Every row comes from one small tree of marks. The marks that hang from a mark follow it in brackets, in the order of their numbers. Every link used is in the known rows. Which tree was each row made from?
Known rows
k875{k856{k633{k288}}}: [-0.50 -0.17  0.74 -0.19 -1.09 -1.06  0.07 -1.63 -1.25  0.18 -0.90 -1.67
 -0.39  2.88  0.32  2.06  0.61 -1.14  0.49  2.09  0.57  0.60  1.41 -1.03
 -1.52]
k288{k177{k633}}: [-0.66  0.00 -1.59  0.28  1.35  1.81 -0.06 -4.34 -0.25 -0.76 -1.00 -1.35
  1.09  3.08  0.06 -0.52 -0.77  0.27  0.16 -1.22  2.61  0.68 -0.97  0.48
  1.00]
k177{k633{k288 k856}}: [-1.78 -0.45 -0.50  0.05  0.53 -0.31  0.33  0.56  1.61  0.52 -0.18 -0.33
 -1.11  1.32  1.13  0.11 -0.24 -0.61 -0.49  1.31 -0.28  0.80  0.51  0.88
 -1.97]
k177{k633}: [-0.23  0.05 -1.78 -0.50  2.06  1.24  1.36 -2.94  0.29 -0.69 -0.87 -2.16
  0.68  4.61  0.45  0.91 -0.62 -1.05 -0.14 -0.40  2.40  0.17 -0.38 -0.60
  0.46]
k633{k126 k288}: [-0.17 -0.21 -0.54  1.01 -2.25  0.02  1.13 -0.54 -0.56  0.08  0.77  0.63
  1.30  0.11  0.04  1.73 -0.78 -1.06  0.34 -0.04 -0.13 -0.31 -0.90  1.48
  0.40]
k633{k288 k856{k875}}: [-1.34  0.33  0.37 -0.72 -2.03 -0.58  2.28 -0.03  0.92 -0.06 -0.59  2.97
 -0.51 -0.12  0.33  1.11  0.46 -0.17 -0.70  0.70 -0.57 -0.18  0.49  1.28
 -0.74]
k856{k633 k875}: [ 0.86  1.09  0.14 -1.10  0.31 -0.20  2.45 -2.12 -0.92 -0.52 -1.23 -3.08
  0.47  3.43 -0.05  0.50  0.56 -0.38 -0.43 -0.98  3.28 -0.67  0.63 -1.04
  0.89]
k856{k633{k126} k875}: [ 1.38  0.83  0.97 -0.23  0.07 -0.87  1.53 -0.60 -0.25  0.18  0.13 -2.54
  0.78  0.60 -0.46 -1.14  0.17 -0.53 -0.47 -1.35  3.24 -1.66  0.01 -1.09
  1.20]
k856{k633}: [ 0.51  0.48 -0.79 -0.41  0.90  0.46  1.20 -2.83 -1.89 -1.00 -1.56 -2.89
  0.93  4.53  0.41  1.74  0.03 -0.77  0.35 -0.08  1.69  0.40  0.24 -0.55
  0.86]
k980{k126}: [ 0.56  0.32 -1.26  1.01  1.27  0.51  0.96 -5.13 -0.32 -1.51 -0.63  3.02
  1.82  3.43  0.21  1.33 -0.93 -1.55 -0.21 -0.72  1.09  0.34 -0.93  0.00
 -0.01]
k856{k633{k288} k875}: [ 0.11  0.84  0.75 -0.24 -1.74 -1.17  2.10 -0.12 -0.97  0.43  0.16 -4.48
 -0.50  2.36  0.12  0.46  0.62 -0.27 -0.65 -0.33  2.66 -0.17  1.00  0.35
 -0.46]
k126{k980}: [ 0.57  0.64 -2.26 -1.37  1.33  0.88  2.27 -1.98 -2.11 -1.98 -0.19  0.14
 -0.15  2.01  0.47  2.72 -0.03 -0.61  0.82  0.42 -1.50  0.82 -0.79 -0.57
  3.75]
k177{k288{k633{k126{k980} k856}}}: [ 0.35 -0.08  0.41 -1.22  2.20 -1.30 -0.17  3.29 -0.58  1.10  1.36 -0.81
 -1.61 -3.47  0.58 -2.24  0.34  0.20  0.87  1.08 -3.35  0.15  0.86 -0.66
  2.15]
k633{k126{k980} k177 k288 k856}: [ 0.38 -0.49 -0.72  0.95 -1.03 -0.45 -1.32  5.11  0.37 -0.54  2.27  2.50
 -1.90 -4.56  0.16  1.55  0.11  0.55 -0.25  1.55 -5.27  1.09 -0.79  0.30
 -0.30]
k177{k288 k633}: [ 0.45 -0.03 -1.41  0.07  1.07  0.15  1.92 -2.01 -0.54  0.35 -0.08 -3.47
  0.76  3.22  0.54  0.15 -0.49 -0.79 -0.06  0.23 -0.41  0.95  0.19 -0.15
  1.20]
k177{k288 k633{k856}}: [-0.40 -0.36 -0.62 -0.32  1.67 -0.43  1.20 -0.60  0.78  0.45 -0.69 -0.19
 -0.18  0.84  0.91 -0.68 -0.09 -0.45 -0.24  1.50 -2.11  1.14  0.67 -0.10
 -0.12]
k875{k856{k633}}: [ 0.22  0.06  0.09 -1.07  0.98 -0.03  0.33 -3.91 -1.11 -0.89 -2.14 -0.24
  0.38  3.92  0.12  1.84  0.62 -1.37  0.69  1.41  1.29  0.13  1.06 -2.29
 -0.03]
k177{k288}: [ 0.69  0.11 -1.42 -0.17 -0.80  0.59  2.83 -3.23 -2.07 -0.64 -0.93  0.18
  1.95  2.79  0.28  2.45 -0.26 -0.82  0.63  0.53 -2.14  0.85 -0.24  0.71
  2.26]
k288{k177}: [-0.47  0.22 -1.64  0.12 -0.57  2.32  0.75 -5.58 -1.85 -1.69 -1.98  1.82
  2.18  2.60 -0.22  1.82 -0.57  0.29  0.86 -1.02  0.82  0.72 -1.37  1.43
  2.11]
k288{k177 k633{k126 k856}}: [-1.23 -0.41  0.80 -0.37  1.46  0.96 -2.18 -1.28  0.75  0.38 -1.18  2.66
  0.65 -1.54 -0.23 -2.53 -0.33  0.84  0.73 -0.99  1.64 -0.77 -0.10  0.89
 -0.12]
k875{k856{k633{k126{k980} k288}}}: [ 0.70 -0.03  0.90  0.08 -0.36 -2.36 -0.61  2.05 -1.25  0.50  2.07 -2.83
 -2.16 -2.11  0.25  0.07  0.60 -0.90  0.83  2.18 -1.63  0.26  0.77 -1.90
  0.72]

Which tree is each row?
[-0.61  0.03 -0.05  0.21 -2.57  0.26  0.73  1.95  1.52 -0.37 -0.05  3.26
 -0.85 -0.63 -0.16  2.13  0.61  0.78 -1.33  0.55 -2.09  0.67  0.36  0.69
 -2.46]	k633{k177 k288 k856{k875}}
[ 0.13 -0.05  0.84  1.96 -2.08 -0.56 -1.22 -0.48 -1.70  0.69  0.71 -3.41
  0.71 -0.97 -0.25 -1.08 -0.42  0.48  0.48 -0.73  1.68  0.22 -0.60  1.73
 -0.05]	k856{k633{k126 k288{k177}}}
[-0.33 -0.82 -0.20  1.54 -2.22  0.18 -1.38  2.97  1.40 -0.15  0.75  4.20
  0.18 -2.60 -0.10  1.92 -0.27  0.19 -0.57  0.92 -3.29  0.49 -0.75  1.17
 -2.44]	k633{k126 k177 k288 k856}
[ 2.14  0.56  0.53  0.70 -0.46 -0.12 -0.06  1.44  0.37 -0.24  0.75 -2.39
  0.41  0.16 -1.02 -0.22  0.35  0.40 -1.15 -1.52  1.83 -0.91 -0.23 -1.69
 -0.67]	k856{k633{k126 k177} k875}
[ 0.41 -0.53 -0.74  0.64 -0.07  1.23 -1.24  0.67  1.30 -1.21 -0.63  6.04
  1.02 -1.48 -0.27  1.86 -0.32  0.02 -0.39  0.36 -2.64 -0.01 -1.04 -0.27
 -1.07]	k633{k126 k177 k856}
[ 1.25 -0.01 -0.99 -0.38  2.00  1.01 -1.77  2.85 -0.66 -0.58  1.61 -2.21
 -1.19 -0.30 -0.47  0.25 -0.04  0.55  0.26 -0.89 -0.49 -0.02 -0.55 -1.77
  0.99]	k288{k633{k126{k980} k177}}
[-0.33 -0.03  0.12 -1.74  3.16 -0.35 -0.86  2.41  0.20  0.07  0.48  0.37
 -1.77 -2.02  0.52 -1.45  0.18 -0.08  0.76  0.54 -0.93 -0.55  0.38 -1.00
  1.59]	k288{k633{k126{k980} k856}}
[ 1.42  0.33  1.00  1.51 -2.52 -1.10 -0.29  3.56  0.34  0.73  1.94 -3.74
 -0.43 -1.00 -0.81  0.01  0.35  0.57 -1.44 -1.04  1.25 -0.42  0.06 -0.45
 -1.86]	k856{k633{k126 k177 k288} k875}
[ 1.93  0.00 -0.46  1.27  0.15  0.54 -1.21  0.80 -0.59 -0.68  0.22 -1.85
  1.00  1.10 -0.54  1.27 -0.24 -0.01 -0.28 -0.66  0.48  0.11 -0.65 -1.30
 -0.63]	k856{k633{k126 k177}}
[-0.86 -0.43 -0.54 -0.95  1.87  1.76 -1.83  0.57  0.91 -0.76 -1.76  1.75
 -0.41  2.29  0.12  1.32  0.31  0.58 -0.30  0.15 -0.43  0.55  0.72 -0.79
 -2.24]	k288{k633{k177 k856}}
[ 0.57 -0.50 -0.98  1.94 -2.84  0.79 -0.58  1.51  0.11 -0.31  1.27  0.90
  1.04 -0.28 -0.60  2.63 -0.66 -0.12 -0.37 -0.24 -1.64  0.41 -1.17  1.02
 -1.22]	k633{k126 k177 k288}
[-0.68  0.07  0.92  0.25  1.13  0.04 -0.63 -0.73  2.77  0.56  0.12  2.03
 -0.26 -2.87 -0.42 -4.22 -0.20  0.87 -0.85 -1.40  2.49 -1.15 -0.76  0.05
 -0.05]	k288{k177{k633{k126 k856{k875}}}}
[-1.47 -0.56  0.45  1.38 -2.12  0.13 -1.09 -0.50  0.37  0.26 -0.05  4.18
  0.75 -3.38  0.01 -0.44 -0.54  0.55  0.50  0.29 -1.52  0.34 -1.01  2.79
 -0.42]	k633{k126 k288{k177} k856}
[-0.34 -0.40 -0.49  1.09 -0.33 -0.56  0.31  0.74  1.07  1.08  1.71 -2.92
  0.04  0.55  0.29 -0.67 -1.05 -1.00 -0.41 -0.23  1.61 -0.37 -0.58  0.60
 -0.82]	k177{k633{k126 k288}}
[-0.66  0.20  1.58 -1.81  1.36 -0.31  0.33  0.95  2.01  0.83 -0.51  1.66
 -0.25 -1.05 -0.23 -2.44  0.27 -0.08 -0.42 -1.08  2.83 -2.15  0.77 -0.63
 -0.59]	k288{k633{k126 k856{k875}}}
[ 0.49 -0.41 -1.18  0.38 -0.91  0.89  0.32  0.05 -0.19 -0.89 -1.09  4.02
  0.74  0.17  0.15  2.73  0.22  0.45 -0.25  1.51 -5.42  1.79  0.07  0.27
 -0.36]	k633{k177{k288} k856}
[-1.07 -0.38  0.58 -1.08  2.14  0.41 -0.89  0.14  1.09  0.38 -1.15  1.89
  0.29 -0.18  0.27 -1.17 -0.18 -0.50  0.31 -0.18  1.27 -1.17  0.45 -0.16
 -0.55]	k288{k633{k126 k856}}
[ 0.16  0.23 -0.34 -0.62  1.88  0.80 -1.43 -0.37 -1.73 -0.14  0.84 -2.12
 -0.55 -1.39 -0.40 -2.10 -0.30  0.95  1.30 -1.54  1.08 -0.22 -0.82 -0.04
  3.06]	k288{k177 k633{k126{k980}}}
[ 1.31  0.13 -0.27 -0.82  1.52 -0.77  0.60  1.83 -2.01  0.89  1.88 -4.13
 -0.82 -1.27  0.05 -1.37 -0.04 -0.12  1.02  0.03 -1.73 -0.04  0.29 -0.74
  3.45]	k177{k288{k633{k126{k980}}}}
[ 2.85  0.43  0.88  1.20 -1.57 -1.13  0.49  2.28 -0.58  0.80  1.50 -3.51
  0.55 -1.12 -0.97 -0.84  0.45  0.66 -0.92 -0.88 -0.69 -0.25  0.26 -1.37
  0.16]	k856{k633{k126 k177{k288}} k875}
[-0.19 -0.39  1.64  1.36 -2.01 -1.11 -2.13 -1.45 -0.93  0.81  0.26 -0.55
  0.18 -1.46 -0.51 -0.74  0.12 -0.12  0.83  0.68  1.13  0.12  0.26  0.01
 -1.04]	k875{k856{k633{k126 k288{k177}}}}
[-1.22  0.44  0.81 -2.44  1.64  0.44  1.03 -0.77  1.18  0.13 -1.76  1.31
 -0.72  1.96  0.12 -0.92  0.70  0.06 -0.42 -0.58  2.60 -1.17  1.46 -0.64
 -0.65]	k288{k633{k856{k875}}}
[-0.34  0.08  0.50 -0.67  1.70 -0.60  0.98  0.74  3.32  0.66  0.26  1.53
 -0.46 -1.49  0.00 -2.78 -0.09 -0.40 -1.16 -0.62  2.36 -1.64 -0.16 -0.97
 -0.61]	k177{k633{k126 k856{k875}}}
[-0.76  0.08  1.05  0.00 -2.37 -1.23  1.53  1.61  1.79  0.64  0.66  3.32
 -0.14 -2.86 -0.01 -0.29  0.12 -0.24 -0.66  0.30 -0.37 -1.08 -0.02  1.27
 -0.86]	k633{k126 k288 k856{k875}}
[ 1.47  0.17  0.44 -0.93  1.78 -1.39 -0.39 -0.02 -1.39 -0.51  0.83 -0.87
 -1.27 -0.85  0.03  0.00  0.55 -1.05  1.08  1.61 -0.70 -0.30  0.32 -3.21
  2.09]	k875{k856{k633{k126{k980}}}}
[-0.91 -0.54 -0.95  0.70 -1.95  0.93 -0.57  1.43  0.67 -0.90 -0.60  3.68
 -0.26  0.39  0.30  3.35  0.08  0.35 -0.60  1.39 -3.41  1.53 -0.03  1.20
 -2.47]	k633{k177 k288 k856}
[-0.26 -0.45  0.98 -0.65  1.00 -0.63 -0.21  1.15  0.23  1.44 -0.28  0.39
  0.28 -1.43  0.32 -1.76 -0.07 -0.20  0.54  0.54 -1.39 -0.55  0.83  0.13
  0.08]	k177{k288{k633{k126 k856}}}
[ 1.77  0.12 -0.48  1.53 -0.78 -1.13 -1.40  5.00 -1.63 -0.01  3.17 -4.87
 -1.91 -1.85 -0.08  0.94  0.21  0.56 -0.23  0.60 -2.35  1.18 -0.31 -0.72
  0.34]	k856{k633{k126{k980} k177 k288}}
[-0.67 -0.08  0.44 -0.94  2.55  0.32 -2.32  1.02 -0.29 -0.01  0.31  1.14
 -1.32 -3.68  0.07 -2.78  0.11  1.24  1.14 -0.39 -0.59 -0.22 -0.26  0.08
  2.02]	k288{k177 k633{k126{k980} k856}}
[ 0.25 -0.56  0.09  0.49  1.40 -1.03  0.40  0.98  1.64  1.25  0.64  0.26
  0.14 -1.85  0.53 -2.11 -0.51 -0.56 -0.15  0.97 -2.05 -0.06  0.07 -0.17
 -0.13]	k177{k288 k633{k126 k856}}
[-0.81 -0.27  0.29 -1.43  1.31 -0.02  0.52 -0.37 -0.41  0.71 -1.63 -0.14
  0.12  1.45  0.67 -0.32  0.35 -0.09  0.57  1.00 -1.64  0.52  1.47  0.17
 -0.24]	k177{k288{k633{k856}}}
[-0.01 -0.10  1.16 -0.83  0.98  0.45 -1.42  2.91  2.55  0.34 -0.08  2.30
 -0.56 -1.45 -0.75 -1.37  0.43  0.90 -1.13 -1.20  1.18 -1.51  0.46 -1.32
 -2.17]	k288{k633{k126 k177 k856{k875}}}
[ 0.03 -0.17  0.66  1.04 -2.71 -0.33 -0.15  3.57  2.31  0.30  1.19  4.12
 -0.57 -3.37 -0.54  0.60  0.26  0.62 -1.34  0.08 -1.85 -0.38 -0.34  0.69
 -2.42]	k633{k126 k177 k288 k856{k875}}
[-1.65  0.25  0.55 -0.05 -2.80  0.16  0.84 -1.32  0.49 -0.02 -0.74  3.60
 -0.04 -1.48 -0.08 -0.31  0.38  1.12 -0.39 -0.08 -0.22  0.31 -0.02  2.40
 -0.37]	k633{k288{k177} k856{k875}}
[-0.18  0.80  0.91  0.60 -2.58 -0.58  0.68 -1.54 -1.50  0.43  0.01 -4.22
 -0.08  0.93 -0.35 -0.78  0.43  1.07 -0.31 -1.18  2.98  0.36  0.46  1.39
  0.03]	k856{k633{k288{k177}} k875}
[-1.89 -0.17  0.08 -1.13  1.49  1.71 -1.57 -2.70 -0.14 -0.34 -2.45  1.91
  0.29  1.50  0.21 -0.89  0.04  0.95  0.70 -0.54  1.52  0.20  0.39  0.94
 -0.14]	k288{k177 k633{k856}}
[-0.52  0.24  0.08  1.19 -1.88  0.04 -0.40 -2.15 -2.42  0.02 -0.33 -3.97
  0.40  2.02  0.08  0.48 -0.05  0.62  0.49 -0.27  1.46  1.38 -0.03  1.78
 -0.14]	k856{k633{k288{k177}}}
[-0.39 -0.14  0.14 -0.08  0.85  1.50 -1.68 -2.63 -0.88  0.14 -0.65 -0.65
  1.58  0.68 -0.60 -1.66 -0.68  0.48  0.91 -2.19  3.28 -0.91 -0.74  0.69
  1.17]	k288{k177 k633{k126}}
